What can hang from each mark
j_576: j_138 j_596
j_496: j_648
j_676: j_818
j_218: j_596
j_34: j_596 j_820
j_170: j_138 j_825
j_525: j_119 j_976
j_474: j_138 j_825
j_825: j_474 j_659
j_818: j_170 j_676
j_138: j_170 j_659
j_119: j_244 j_525 j_596
j_659: j_525
j_820: j_119 j_218
j_976: j_525 j_596
j_596: j_34 j_371 j_496 j_676
j_244: j_405
j_405: j_596

Each row was made from one small tree. Brackets hold a mark, then the marks that hang from it, in the order of their numbers. Every link used is in the known rows. Write each row's tree.
In the rows, 128 means zero.
Known rows
[j_976 j_525 [j_596 j_34 j_371 [j_496 j_648] j_676]]: [157 129 117 120 102 141 130 120 116 134 107 140 130  93 114 127 114 109
 127 140 123  86 107 131 113 138 132 134 135 123 139 125 116 133 129 130
  92 116 132 125  95 106 124 173 121]
[j_34 [j_596 j_371 [j_496 j_648]]]: [167 124 114 117 107 121 120 130 120 123 131 119 142  88 102 126 108  97
 134 148 124 109 131 129 117 129 143 135 116 121 115 104 122 128 128 102
 126 111 127 137 128  83 112 133 124]
[j_576 [j_138 [j_170 j_825]]]: [107 114 173 137 138 111 123 139 135 129 143 139 128 129 141 139 142 105
 130 119 137 142 142 141 142 119 134 116 127 135 139 146 138  96 127 147
 148 135 127 113 136 132 106 127 128]
[j_596 j_34 [j_676 j_818]]: [140 118 105 128 120 150 152  82  87 115 126 140 118  76 150 121 141 117
 117 147 134  66 125 150 116 126 140 134 140 130 134 139 140 122 112 168
 116 139 133 161 123 158 151 143 132]
[j_405 [j_596 j_371 j_496]]: [152 135 135 116 109 115 121 137 150 134 143 124 128 146 113 123 101 121
 128 131 140  94 122 104 125 123 124 120 122 124 130 105 120 125 136 113
 126 112 123 143 114  88 121 136 125]
[j_825 [j_474 [j_138 j_170]]]: [ 96 123 185 131 120 106 132 152 143 138 106 158 131 114 129 116 146 124
 130 125 122 141 128 126 129 114 150 124 118 121 124 157 126 137 141 121
 136 114 124 104 142 107 138 126 129]
[j_676 [j_818 [j_170 [j_138 j_659] j_825]]]: [147 135 123 131 133 120 130 121 130 115 129 136 127 183 150 144 138 153
 123 120 157 133 129 122 117 119 124 129 125 131 139 153 144 103 120 136
 147 162 127 148 141 157 129  94 136]
[j_405 j_596]: [126 123 133 121 121 123 124 133 153 125 122 118 126 153 128 131 120 128
 135 121 142 114 128 108 118 137 121 128 111 124 131 133 125 126 136 124
 133 142 122 144 126 105 129 127 125]
[j_405 [j_596 [j_34 [j_820 j_119]] j_371 j_496]]: [138 142 137 118 110 107 127 120 150 134 156  99 126 106 123 120 100 109
 130 137 131  57 123 106 117 129 116 122 129 120 125 101 117 141 130 120
 127 110 126 151 118  95 116 150 124]
[j_820 j_218]: [148 125 134 134 129 114 117 124 126 118 128 137 123 119 132 137 137 140
 130 129 144 133 133 133 132 130 139 120 125 127 144 123 134 114 124 151
 130 121 124 143 137 145 144 140 137]
[j_659 [j_525 [j_976 [j_596 j_34 j_371 j_496]]]]: [155 139 100 137 158 134 117 128 146 132 136 147 130 148 128 137 118 139
 117 155 116 116 112 161 126 133 115 116 131 134 124 111 124 136 129 130
 125 112 135 128 124 132 141 119 128]
[j_138 [j_659 [j_525 [j_119 [j_596 j_34]] j_976]]]: [ 88 140  73 133 151 130 129 120 159 125 121 125 134 139 117 130 124 179
 128 144 117 107 114 142 148 128 111 131 131 137 125 115 120 158 127 137
 125 133 130 133 126 153 143 116 120]
[j_976 [j_525 [j_119 j_244]] [j_596 j_496 j_676]]: [144 119  72 113 111 157 116 128 111 129  78 140 124 100 102 109 133 125
 130  87 114 126 104 109 109 144 136 140 127 122 129 128 120 127 128 121
 104 127 128 112 100  73 130 135 123]
[j_170 [j_138 j_659]]: [110 133 143 136 127 130 130 128 147 131 130 137 138 197 120 137 147 152
 134 133 138 164 134 126 136 117 111 125 113 140 144 113 125 134 123 125
 152 164 130 128 132 144 138 119 132]
[j_34 j_596 j_820]: [131 110 126 123 135 118 125 118 147 126 134  95 135  86 122 141 125  92
 139 130 109 101 139 116 113 144 150 142 103 118 103 110 122 118 121 102
 154 129 132 128 145 116 109 118 126]
[j_119 [j_596 j_371 [j_676 [j_818 j_170]]]]: [168 147 112 120 114 167 139 120  93 132 168 129 136 126 119 124 113 142
 111 138 129 144 134 113 135 123 150 161 143 121 130 137 139  88 132 129
 112 120 128 147 127 158 125 130 134]
[j_576 [j_596 j_34 j_496]]: [152 114 120 120 135 106 128 116  98 129 123 111 123  48 144 122 118  84
 130 116 147 119 139 128 126 128 122 105 125 115 121 139 120 122 118 135
 127 124 128 155 134 125 124 141 124]
[j_244 j_405]: [134 106 140 122 129 134 128 130 113 127  92 125 135 161 129 116 124 112
 131 141 137 165 139 106 114 125 118 135 114 128 129  98 117 127 125 134
 127 141 131 111 124 133 142 124 131]
[j_119 [j_244 j_405] j_525]: [120 118 126 107 117 166 121 143 112 132 104 114 128 231 126 130 135 135
 128 133  92 186 122 110 105 148 142 152 132 134 111  81 127 141 135 112
 123 147 128 106 131  82 130 106 135]
[j_474 [j_138 j_170]]: [ 69 129 145 133 132 123 140 145 133 139 118 153 128  90 130 125 128 108
 130 143 121 159 147 132 121 125 144 125 130 125 126 142 121 130 129 121
 132 118 125 102 131  86 141 124 134]
[j_244 [j_405 [j_596 j_34 j_676]]]: [124 109 144 120 115 139 143 113 106 120 105 120 123 161 132 112 118 100
 133 138 141 144 138 108 114 131 115 135 120 126 123 104 119 135 126 143
 118 141 133 127 114 128 146 146 126]
[j_596 j_371]: [136 134 148 123 122 134 124 133 141 147 148 126 139 104 122 129 115 126
 119 154 122 110 130 119 140 114 137 134 123 133 139 103 125 119 126 116
 124 113 123 136 127 134 123 130 131]
[j_576 [j_596 j_34 j_371 j_676]]: [136 121 153 121 129 139 148 103  95 142 154 114 122  28 146 125 119  82
 122 135 135 127 141 133 146 118 136 124 131 120 126 138 129 115 115 133
 113 115 128 160 128 167 115 158 124]
[j_818 [j_170 j_138 [j_825 j_474 [j_659 j_525]]] j_676]: [141 141 192 139 144 131 132 143  90 123 141 123 130 245 126 146 137 148
 121  99 131 194 131 172 146 128 124 104 140 132 142 184 159  97 138 117
 162 156 138 116 149 227 122 107 140]
[j_576 j_596]: [141 110 142 122 143 121 128 128 120 135 121 112 127  79 146 133 126 101
 132 113 148 158 141 116 129 128 129 120 111 117 127 152 125 111 124 123
 132 139 123 147 141 145 112 128 125]
[j_976 [j_525 [j_119 j_244 j_596]]]: [103 121  67 111 126 155 106 143 122 123  79 105 138 113 118 115 136 140
 133  99 113 122 122 105 111 148 141 155 121 130 124 134 121 133 126 118
 104 137 124 127 126  86 123 122 120]
[j_576 [j_138 j_170] [j_596 j_34 j_496]]: [128 109 155 130 141  89 127 128 111 126 147 132 120  51 151 130 126  72
 132 113 142 135 144 148 142 117 132  98 135 118 130 153 126  96 123 153
 139 131 129 138 139 121  92 151 123]
[j_596 j_371 j_496]: [170 136 128 118 115 119 117 134 127 144 145 135 136 101 107 117 105 116
 117 150 126  93 123 123 135 113 131 115 134 130 135  86 121 120 125 115
 123  94 126 132 115 108 123 132 132]
[j_474 [j_138 [j_659 [j_525 j_119]]] j_825]: [ 70 139  63 138 142 109 144 134 156 133 116 142 121  83 117 133 117 144
 136 131 106 143 129 140 128 124 121 135 150 137 135 134 118 141 130  99
 118 131 135 103 134 104 137 119 133]
[j_576 [j_138 [j_170 j_825] [j_659 j_525]] [j_596 j_496]]: [122 111 162 136 155  77 135 142 144 139 143 132 120 131 146 144 127 112
 133 108 152 159 139 144 154 107 114  89 132 128 129 151 121 103 127 139
 154 129 130 124 137 142  78 137 121]
[j_576 [j_138 [j_170 j_825]] [j_596 j_34 j_496 j_676]]: [132 108 169 131 135 107 143 114  82 127 158 133 111  52 152 127 133  56
 128 103 150 144 148 156 150 117 132  95 144 122 123 161 137  92 116 158
 135 117 134 136 128 147  95 159 123]
[j_138 [j_170 j_825]]: [ 75 125 170 130 126 123 141 149 135 134 136 129 127 140 132 133 137 105
 134 122 122 152 139 114 135 115 130 119 121 129 120 140 129 126 127 140
 140 115 122 107 129  97 133 120 125]
[j_818 [j_170 [j_138 [j_659 j_525]] [j_825 j_474]] j_676]: [118 146 179 139 139 125 136 133 104 126 142 123 131 252 120 144 139 167
 124 102 128 202 130 163 151 124 113 106 141 133 138 164 157 106 138 122
 163 150 136 129 149 224 115 105 141]
[j_525 j_119]: [102 129  84 122 135 140 110 124 123 122  98 113 133  67 118 106 132 128
 133 119 118 113 126 114 132 124 126 140 113 125 130 142 133 140 118 125
 119 133 120 130 129 115 133 103 123]
[j_34 [j_596 j_496] [j_820 [j_119 [j_525 j_976]]]]: [173 129 125 120 130 124 110 121 143 118 148 105 134  90 113 129 121  99
 136 130 100  96 124 127  87 158 138 136 122 113 103  90 131 142 129 101
 136 121 133 127 131  74  91 114 129]
[j_138 [j_170 j_825] [j_659 [j_525 [j_119 j_244 j_596]]]]: [ 30 140 119 133 136 122 154 151 161 143 128 114 129 194 116 133 133 166
 135 121 106 157 125 112 156 106 114 128 130 136 112 133 115 153 132 135
 144 118 123 104 132 105 128 113 117]
[j_820 j_119 [j_218 [j_596 j_34 j_371 j_676]]]: [160 132 136 143 106 127 126 104 120 127 156 128 120  50 142 114 146 153
 122 135 129 115 136 139 127 116 122 128 139 131 152 122 138 137 120 150
 109 112 119 160 131 158 106 169 136]
[j_474 j_138 [j_825 j_659]]: [112 124 105 136 134 117 140 145 132 128 122 148 121  58 123 140 114 105
 133 122 121 132 136 147 124 136 145 132 148 133 143 151 120 116 133  94
 120 142 137  86 130 107 152 129 133]
[j_138 [j_659 j_525]]: [110 126 109 135 147 113 139 130 174 141 109 127 133 168 126 141 129 181
 127 155 121 116 116 143 139 118 109 119 124 140 140 121 115 145 127 134
 140 142 128 131 133 157 128 122 127]
[j_138 j_659]: [104 122 123 128 129 116 136 124 164 136 114 129 134 131 120 135 129 167
 131 139 132 112 121 123 142 123 119 124 121 135 141 111 117 138 128 133
 139 144 124 132 127 150 136 126 127]
[j_525 [j_976 [j_596 j_371]]]: [142 137 132 129 134 150 111 125 148 127 155 159 133 112 115 137 119 125
 122 129 130 130 116 125 138 144 136 134 121 127 124  94 130 122 136 121
 125 118 128 121 113 129 151 116 128]
[j_576 j_138]: [149 110 141 133 141 116 108 125 132 128 128 136 132 106 140 135 139 121
 126 129 142 122 136 150 133 129 132 121 125 135 149 139 136  93 125 140
 143 149 130 131 138 159 106 126 133]
[j_820 [j_119 j_244] [j_218 [j_596 j_371 [j_496 j_648]]]]: [167 133 110 132  93 123 113 128 125 131 136 117 125  97 123 117 146 164
 127 119 132 140 124 118 119 122 123 130 135 129 137 107 128 138 125 126
 127 109 113 150 138 126  95 156 140]
[j_820 [j_119 [j_596 j_371]] j_218]: [178 155 146 133 112 129 116 129 120 129 166 115 135  97 124 118 127 159
 128 123 148 155 136 108 109 129 127 144 140 117 155 119 135 123 140 144
 111 114 120 155 138 130 114 151 138]
[j_405 [j_596 j_34]]: [113 126 126 122 119 120 129 119 140 121 126 109 124 124 137 128 119 116
 135 127 139  90 131 116 119 138 118 126 118 125 129 133 123 137 132 136
 127 141 125 153 127 105 141 139 122]

Which tree is each row?
[ 51 135 149 141 149 115 152 147 179 136 141 143 125 192 125 148 132 158
 131 138 116 142 120 138 156 114 113 109 130 141 116 120 120 153 130 144
 145 115 127 103 123 125 134 117 120] : [j_138 [j_170 j_825] [j_659 [j_525 j_976]]]
[ 47 127 189 133 117  99 155 151 172 140 131 138 128 173 120 135 141 150
 138 117 124 137 123 109 160 103 126 114 120 132 123 130 119 148 138 141
 149 120 121 103 128 117 134 127 118] : [j_138 [j_170 [j_825 j_474]] j_659]
[133 132 193 143 140 121 122 149 120 130 114 121 132 233 139 132 159 122
 135  94 154 153 136 135 141 110 112 113 107 144 133 168 134 138 126 106
 155 148 136  98 138 158 149 106 119] : [j_170 j_138 [j_825 j_474 [j_659 [j_525 j_119]]]]
[136 110 137 123 135 138 147 101  88 131 131 115 118  34 151 125 131  83
 127 123 141 137 141 139 135 129 132 119 127 118 124 156 131 116 114 143
 119 131 129 158 132 166 124 151 125] : [j_576 [j_596 j_34 j_676]]
[173 130 141 143 107 131 122 114 129 131 153 133 122  71 136 116 147 160
 121 130 132 136 134 133 127 115 124 129 135 130 154 123 139 129 123 141
 112 113 117 154 130 159  97 161 138] : [j_820 j_119 [j_218 [j_596 j_371 j_676]]]
[177 148 138 134 116 128 114 127 115 121 153 115 132  98 126 118 136 160
 131 114 151 161 136 113 101 136 122 140 137 115 153 132 137 124 139 152
 116 125 121 154 141 130 120 146 138] : [j_820 [j_119 j_596] j_218]
[134 117 135 118 112 118 131 122 119 118  98 102 130 164 126 113 110  99
 141 141 147 126 130  95  97 135  99 133 118 118 119 100 111 150 128 132
 126 137 130 123 117 111 127 145 125] : [j_244 [j_405 [j_596 [j_34 [j_820 j_119]] [j_496 j_648]]]]
[155 135  94 138 161 133 116 127 141 127 126 147 128 149 130 137 125 139
 120 148 119 121 112 163 120 139 112 115 129 133 123 120 126 137 128 136
 129 119 135 127 125 131 145 115 129] : [j_659 [j_525 [j_976 [j_596 j_34 j_496]]]]
[146 140 124 123 137 150 105 128 133 114 140 150 126 164 125 139 124 129
 125 142 101 125 112 145 118 158 136 133 137 126 121 101 140 145 140 125
 108 134 131 117 112  90 144 107 127] : [j_119 [j_525 [j_976 [j_596 j_34 j_496]]]]
[146 118 118 134 128 113 128 112 141 129 145 124 120 119 134 141 133 131
 123 139 125  80 129 119 145 121 145 129 124 127 119 109 127 108 111 125
 145 107 126 134 133 171 111 143 137] : [j_34 [j_820 [j_218 [j_596 j_371 j_496 [j_676 j_818]]]]]
[165 130 132 132 136 125 127 127 120 112 125 137 127 178 154 144 137 140
 122 119 158 128 129 129 114 122 131 128 124 130 141 167 145  96 120 133
 145 166 129 138 140 157 133  95 135] : [j_676 [j_818 [j_170 j_138 [j_825 j_659]]]]
[165 129 149 132 132 119 126 131 123 113 122 142 127 185 154 142 143 144
 122 113 159 127 125 129 116 118 135 127 121 129 140 173 145  99 124 132
 147 164 128 136 144 160 134  96 133] : [j_676 [j_818 [j_170 j_138 [j_825 j_474 j_659]]]]
[141 138 134 124 141 158 104 136 144 118 140 152 128 180 127 145 127 137
 126 141 102 143 112 138 118 158 140 140 130 128 123 107 142 140 143 120
 111 141 129 114 116  97 138 100 128] : [j_119 [j_525 [j_976 j_596]]]
[ 53 130 176 140 137  97 157 156 182 146 125 137 127 207 127 142 141 164
 134 132 113 142 119 129 154  98 116 109 123 138 122 140 118 156 136 141
 149 117 125 102 134 124 125 123 118] : [j_138 [j_170 [j_825 j_474]] [j_659 j_525]]
[166 116 176 138 152 117 121 157 156 126 102 153 132 167 132 138 141 152
 122 133 128  95 101 169 140 125 144 111 116 135 133 164 125 138 141 122
 138 138 134  97 135 170 151 123 118] : [j_825 j_474 [j_659 [j_525 j_976]]]
[138 119 140 116 104 136 142 117 101 123 112 122 127 164 118 110 103  95
 132 153 144 131 130 107 119 124 113 134 127 124 120  94 115 140 126 133
 113 122 132 125 105 124 137 156 125] : [j_244 [j_405 [j_596 j_34 j_371 [j_496 j_648] j_676]]]
[117 118 152 118 116 126 133 126 125 127 116 112 131 170 131 116 105 105
 133 145 141 133 138  93 118 123 113 137 117 127 126  89 111 137 131 130
 119 134 130 127 118 116 140 142 124] : [j_244 [j_405 [j_596 j_34 j_371]]]
[ 50 131 153 140 142 105 158 151 177 145 132 130 126 195 128 146 133 160
 133 140 115 145 125 129 150 103 109 110 127 140 125 130 115 150 130 142
 147 121 125 105 129 121 127 122 120] : [j_138 [j_170 j_825] [j_659 j_525]]
[147 129 124 130 134 164 119 113 127 119 145 167 126 106 116 133 131 121
 123 122 131 139 114 138 134 151 137 132 125 126 121 109 138 119 132 135
 125 126 131 121 108 143 158 119 130] : [j_525 [j_976 [j_596 j_676]]]
[174 128 114 142 111 105 112 112 123 119 133 125 121  61 141 111 146 153
 128 122 138 110 135 137 114 123 111 114 136 126 149 123 132 142 122 151
 119 118 119 156 134 130 112 158 136] : [j_820 j_119 [j_218 [j_596 j_34 j_496]]]
[161 128 132 133 144 111 130 134 128 120 109 142 123 157 159 140 133 148
 118 125 154 109 124 140 111 121 138 124 130 128 135 183 140 104 127 129
 140 147 129 133 144 158 132  97 133] : [j_676 [j_818 [j_170 [j_825 [j_474 j_138] [j_659 j_525]]]]]
[121 127 112 105 114 171 113 142 117 111 115 129 125 251 113 134 124 129
 134 131 105 173 109 115 107 167 138 150 135 131  92  70 130 153 141 109
 119 138 129 108 116  70 136 108 131] : [j_119 [j_244 [j_405 [j_596 [j_496 j_648]]]] [j_525 j_976]]
[132 112 133 117 111 131 142 113 102 116 100 113 124 166 122 114 111  91
 137 146 143 129 130 106 113 134 111 132 123 121 112 103 115 139 123 136
 124 130 134 120 109 129 136 152 126] : [j_244 [j_405 [j_596 [j_34 j_820] [j_496 j_648] j_676]]]
[169 131 129 143 106 125 127 101 122 123 153 132 119  62 148 116 148 159
 120 134 137 101 134 134 119 114 125 132 140 130 153 124 139 134 121 154
 110 119 118 167 133 159 106 164 137] : [j_820 j_119 [j_218 [j_596 j_34 j_371 [j_676 j_818]]]]
[108 127 174 135 134 102 131 136 133 144 107 124 128 162 142 126 145 127
 132 107 154 128 139 124 135 120 120 112 120 137 121 150 128 142 132 112
 145 112 131 114 137 148 143 114 125] : [j_170 [j_825 [j_474 [j_138 [j_659 j_525]]]]]
[114 144  87 108 109 176 123 134  89 129 146  90 133 189 123 130 130 144
 126 122  87 161 130 111 116 159 151 170 149 126 105 109 130 133 144 119
 115 139 129 132 140  78 141 116 130] : [j_119 j_244 j_525 [j_596 j_34]]
[ 70 127 163 135 135 119 144 148 128 140 120 145 126 102 136 129 127  98
 132 130 136 150 152 131 127 126 143 118 130 129 125 154 120 129 129 115
 137 117 128  90 127  97 149 124 129] : [j_474 [j_138 [j_170 [j_825 j_659]]]]
[154 101  66 132 111 132 136  97 100 119 114 144 118  88 144 113 144 131
 114 137 121  67 133 145 139 114 128 121 133 136 122 130 128 123 108 139
 123 126 127 147 120 146 125 142 128] : [j_218 [j_596 j_34 j_496 [j_676 j_818]]]
[168 162 111 113 126 166 102 145 114 122 182 138 139 189 102 130 100 139
 116 147 101 141 122 124 133 152 149 153 152 124 112  84 138 131 149 107
  95 105 132 121 109  83 130 111 127] : [j_119 [j_525 j_976] [j_596 j_371 j_496]]
[128 135 151 128 139 137 130 125  82 123 142 110 128 166 123 140 121 136
 120 104 128 175 136 155 140 141 126 111 147 125 134 163 159  89 133 127
 148 137 131 137 142 209 116 107 143] : [j_818 [j_170 j_825] j_676]
[102 141  76 127 137 169 110  97 110 106 131 148 124  43 110 108 130 115
 129 110 118 113 112 132 144 146 131 143 126 121 114 119 141 145 123 137
 107 121 128 125 106 126 165 111 120] : [j_525 j_119 [j_976 [j_596 j_34 j_676]]]
[138 106  73 132 118 115 119 115 120 126 110 124 126  83 138 114 137 127
 121 135 113  79 139 137 145 117 118 114 123 136 122 124 119 133 113 126
 130 122 125 138 127 130 128 139 125] : [j_218 [j_596 j_34 j_496]]
[104 125 180 132 125 101 130 133 129 141 108 124 128 143 138 123 145 121
 134 101 159 126 142 113 137 123 124 114 118 134 122 147 129 138 132 112
 144 114 129 114 134 144 147 117 125] : [j_170 [j_825 [j_474 [j_138 j_659]]]]
[119 144  75 118 121 165 123 117  97 124 132 116 137  87 110 102 121 136
 123 121 122 120 129  99 138 118 140 166 128 120 125 138 136 123 124 123
 104 123 122 139 123 125 130 113 123] : [j_525 [j_119 [j_596 j_371 [j_676 j_818]]]]
[125 139  68 131 159 143 117 136 127 132 105 110 136 144 126 119 127 153
 124 139 109 139 126 135 124 122 113 141 123 129 126 154 127 136 124 124
 120 128 128 131 140 130 124 104 124] : [j_659 [j_525 [j_119 j_596]]]
[ 48 142  97 144 139 108 156 149 175 134 142 171 118 108 111 146 116 137
 136 133  95 171 124 141 134 123 129 132 154 132 127 127 114 138 142 110
 124 124 135  83 128  77 141 125 132] : [j_474 [j_138 j_170 [j_659 [j_525 [j_976 j_596]]]] j_825]
[189 125 108 117 103 138 135 112  99 115 141 137 132  83 109 126 112 103
 124 150 126 110 124 143 115 126 153 140 129 119 117 122 138 110 123 116
 119 115 130 148 124 112 106 134 130] : [j_34 [j_596 j_371 [j_496 j_648] [j_676 [j_818 j_170]]]]
[104 130  94 116 107 165 126 115 117 139 107 123 127  69 115 114 126 120
 127 108 103 100 111 111 124 135 142 155 130 127 133 120 119 135 126 124
  92 124 127 126 106  95 132 152 119] : [j_976 [j_525 [j_119 j_244]] [j_596 j_34 j_371 j_676]]
[104 127 130 122 123 116 131 116 150 124 132  97 123 123 138 133 117 111
 137 129 133  75 130 110 120 141 121 129 116 122 121 128 120 135 128 130
 136 137 126 148 130 116 133 139 123] : [j_405 [j_596 [j_34 j_820]]]
[ 96 129 160 134 135 104 127 133 130 140 100 120 127 148 137 118 145 127
 134 102 150 125 137 120 138 118 117 116 118 135 120 154 129 148 129 110
 140 111 130 113 136 142 143 108 122] : [j_170 [j_825 [j_474 [j_138 [j_659 [j_525 j_119]]]]]]
[141 130  74 134 144 146 134 139 127 114 139 138 122  98 111 140 117 128
 128 118 102 127 113 154 138 135 136 142 148 135 134 149 132 116 131 115
 109 142 138 101 126 133 144 123 125] : [j_474 [j_825 [j_659 [j_525 [j_119 [j_596 j_676]] j_976]]]]
[143 140 124 118 119 137 125 128 136 148 151  84 139 104 116 123 124 126
 127 122 115 117 125  91 110 140 129 148 129 118 115 103 121 123 127 108
 146 115 126 129 139 125  97 127 136] : [j_34 [j_820 [j_119 j_244 [j_596 j_371 j_496]]]]
[113 133  67 114 124 141 106 137 118 118  86 107 141  93 115 114 120 125
 134 125 120  85 121 115 115 141 131 149 125 126 128 138 120 145 124 122
  90 126 125 132 115  94 118 139 116] : [j_976 [j_525 [j_119 [j_596 j_34 j_371 [j_496 j_648]]]]]
[143 134 100 139 163 137 118 126 148 128 125 143 129 151 136 141 128 142
 121 150 118 126 114 162 122 140 114 121 126 134 125 125 127 137 128 135
 129 126 135 128 129 141 146 114 128] : [j_659 [j_525 [j_976 [j_596 j_34]]]]
